Each row was made from one path, in order. Every step used is in the known rows, and no mark comes twice. Write each row's path.
Known rows:
s d: [-0.35 -0.72  0.61 -0.51  1.04  0.26 -1.73 -0.30  1.18 -2.41 -0.90 -1.24
  2.08  1.36  1.07  2.20  0.64 -2.10  1.76  1.12]
b n s d k q: [ 0.83  0.70  1.41 -1.42  2.63 -0.88  1.09 -0.78 -1.30  1.63  0.89  0.65
 -4.33 -2.52 -0.46 -2.19 -2.03  1.17  0.04 -0.91]
q d k s n: [ 1.85 -0.18 -1.61  1.15 -0.11 -0.73  1.35  0.09 -2.49 -0.62  0.62  0.47
 -1.78 -0.03 -0.46 -0.55 -0.27  0.06 -0.97 -0.28]
d s n b: [-2.19  0.98  0.52 -2.76 -0.69  0.21 -1.51  2.74  2.07  1.82  0.63  0.09
  3.06 -0.44 -0.51 -0.35  0.99  0.15 -2.20  0.22]
d s: [-2.20 -0.02  2.16  0.71 -1.41  0.30 -0.06  0.78  2.19  1.44 -0.24  0.27
  0.34  1.11  1.20  1.87  0.94 -0.58  0.64 -0.08]
q d: [ 0.57 -0.23  0.08  2.06  0.23 -0.08 -1.07 -0.12 -0.79 -0.23  0.66 -1.08
  0.74  0.93  1.53  2.45  1.49 -2.82  1.33  1.37]
n b: [-1.78  1.04 -0.24 -1.51 -0.27  0.96 -3.07  1.79  2.10 -1.94  1.12 -1.16
  5.96  0.18  0.23  0.74  1.12 -1.81 -0.85  1.21]
b n s d k: [ 0.50  0.93  2.82 -1.98  1.98 -1.14  1.42 -0.01 -1.21  2.09  1.38  0.01
 -3.70 -1.50  0.31 -1.12 -1.53  0.52 -0.03 -1.42]
q d s k: [-0.06 -1.21  0.36  3.69 -0.81 -0.04  1.41  0.66 -0.65  3.04 -1.55 -0.54
  0.74  1.39  1.23  2.32 -0.71 -0.35  0.62  0.37]
n s k q: [ 0.56 -0.16  0.14 -0.38  0.21  1.68  1.21 -2.90  1.30  0.54 -0.91 -0.05
 -2.94  0.88 -1.73 -1.45 -1.65  3.21  0.15 -1.87]
q d s: [-0.57 -0.86  0.52  3.83  0.15  0.18  0.01  0.48 -0.15  2.10 -0.98 -0.27
 -0.16  1.08  1.68  2.81  0.13 -2.18  1.20  1.43]
q d s n b: [-0.61  0.03 -0.83  1.14  0.82  0.07 -1.23  2.03 -0.30  2.33 -0.26 -0.46
  1.96 -0.28  0.40  1.00  0.09 -1.50 -0.95  1.63]
q d k s: [ 1.36 -0.69 -1.33  3.44 -0.21 -0.30  1.64 -0.34 -2.15 -1.06 -0.12  0.48
 -1.85  0.69  0.40  0.50 -0.73 -0.54  0.19  0.07]
s k d q: [-0.45 -0.79 -1.30  0.90 -2.94  0.07  0.35 -0.51  0.43 -0.42 -2.03  0.65
  2.37  0.02  0.31 -0.25  1.25  0.69  0.78  0.28]
k d: [-0.97 -0.46 -0.28  0.60 -0.33  0.70 -1.52 -1.88 -0.09 -3.04  0.17 -0.14
  1.70  0.08  0.49  0.62  2.35 -2.64  1.78  0.92]
k s n: [ 0.26  0.21 -0.69 -4.20  0.11  0.75 -1.34 -2.10  1.20 -1.61  2.09  0.20
 -0.90 -1.43 -3.14 -2.09  1.98  0.12 -0.89 -0.98]
s k q d: [ 1.41 -0.67 -1.98  1.37 -0.59 -0.03  0.33 -1.02 -0.91  0.25 -0.58 -0.31
  1.62 -0.04 -0.59 -0.41 -0.30  1.48  0.25  0.06]

Write each row's path:
[ 0.23  0.97 -1.54 -2.66 -1.34 -0.35  0.69  1.40 -0.34 -2.20  1.48  1.11
  0.60 -0.59 -1.96 -2.62 -0.14  2.00 -2.90 -1.45] : d k s n b
[ 1.18  0.14 -0.10  2.89 -1.23 -1.33  1.32  1.62 -2.27 -0.58  0.51 -0.13
 -0.29  1.60  2.17  1.78  0.11 -0.93  0.20  0.32] : q d k
[ 0.24 -0.26  0.41  0.33 -0.36 -1.03  0.58  1.51 -0.41 -2.76 -0.99 -0.14
  1.14  2.12  1.62  1.50 -0.75 -0.25  0.45  0.06] : s d k
[ 0.61 -0.47 -0.21  1.23  2.07  1.12  1.12 -1.87  0.60 -1.57 -2.36  0.40
 -4.33  1.41 -0.40 -0.71 -3.02  1.76  0.70 -0.62] : n s d k q
[ 0.09  0.61  3.00 -2.44  2.77 -0.46 -0.08 -1.00 -0.20  2.26  1.52 -0.70
 -3.16 -1.85 -0.17 -0.62 -0.66 -0.70  0.69 -0.71] : b n s d
[ 0.61 -0.59 -1.37  1.00  0.71 -0.57  0.06  0.36 -0.47 -3.33 -1.62  0.58
  0.33  0.65  0.66  0.03 -1.29  0.55  0.69  0.68] : s d k q
[-0.26 -0.72 -0.33 -0.11 -1.88  0.25  0.67 -1.13 -0.73 -1.19 -0.49 -0.53
  3.25  0.82 -0.24  0.13  1.18  0.38  0.66 -0.82] : s k d
[-0.05 -0.25 -3.18  1.64  2.00  0.77 -2.14 -0.01  0.00  0.66 -0.83  0.58
  1.18 -1.99 -1.04 -1.26 -0.63 -0.18 -0.69  2.24] : k q d s n b
[ 0.30  1.09  3.38 -3.32  0.25 -0.83  1.47 -0.64 -0.59  3.94  2.55 -0.48
 -2.42 -1.73 -0.64 -1.50 -0.26  1.55 -0.59 -2.39] : b n s k
[-0.69 -0.78 -0.60  0.72 -0.19  0.05 -2.06  0.50  2.53 -1.60 -2.90  0.16
  1.10  0.31  1.66  1.70  0.66 -1.74  2.06  2.52] : s d q
[ 0.70  0.76 -0.53 -2.70 -1.77 -0.89  1.58  0.43 -0.68 -2.03  1.74  1.37
 -1.67 -0.14 -1.58 -2.23  0.43  2.26 -2.03 -2.05] : d k s n
[-1.47 -0.40  1.94  0.38 -2.70 -0.03  1.63  1.12  1.48  2.64 -1.04  0.08
  1.62  1.56  0.50  1.29 -0.14  1.63 -0.21 -1.19] : d s k
[ 1.19 -0.03 -2.54  1.23  0.39 -0.30  0.47  1.10 -2.15 -0.94  0.32  0.28
  0.39 -0.45 -0.83 -0.98 -0.93 -0.05 -1.80  0.37] : q d k s n b
[-0.22  1.51  3.55 -3.20  1.29 -0.54  0.16 -0.93 -0.02  2.85  3.14 -0.35
 -3.49 -2.10 -0.19 -1.03  0.56 -0.19  0.03 -1.51] : b n s
[ 0.07 -0.88 -1.98  3.87  1.49  0.65 -0.95 -1.35  0.00  0.53 -1.33  0.72
 -1.05 -0.96  0.16  0.19 -0.28 -0.70  1.24  1.96] : k q d s
[-0.86  1.94 -0.53 -5.93 -0.50 -0.12 -3.25  2.64  1.33 -1.10  2.97 -0.94
  4.92 -0.88 -1.13 -1.06  2.52 -0.45 -2.55  0.18] : s n b
[-0.19 -0.75 -0.14  1.16 -0.76  1.65  1.40 -2.56  1.21  0.65 -2.70  0.49
 -2.71  0.79 -0.63 -0.89 -0.97  1.91  0.83 -0.93] : n s k d q
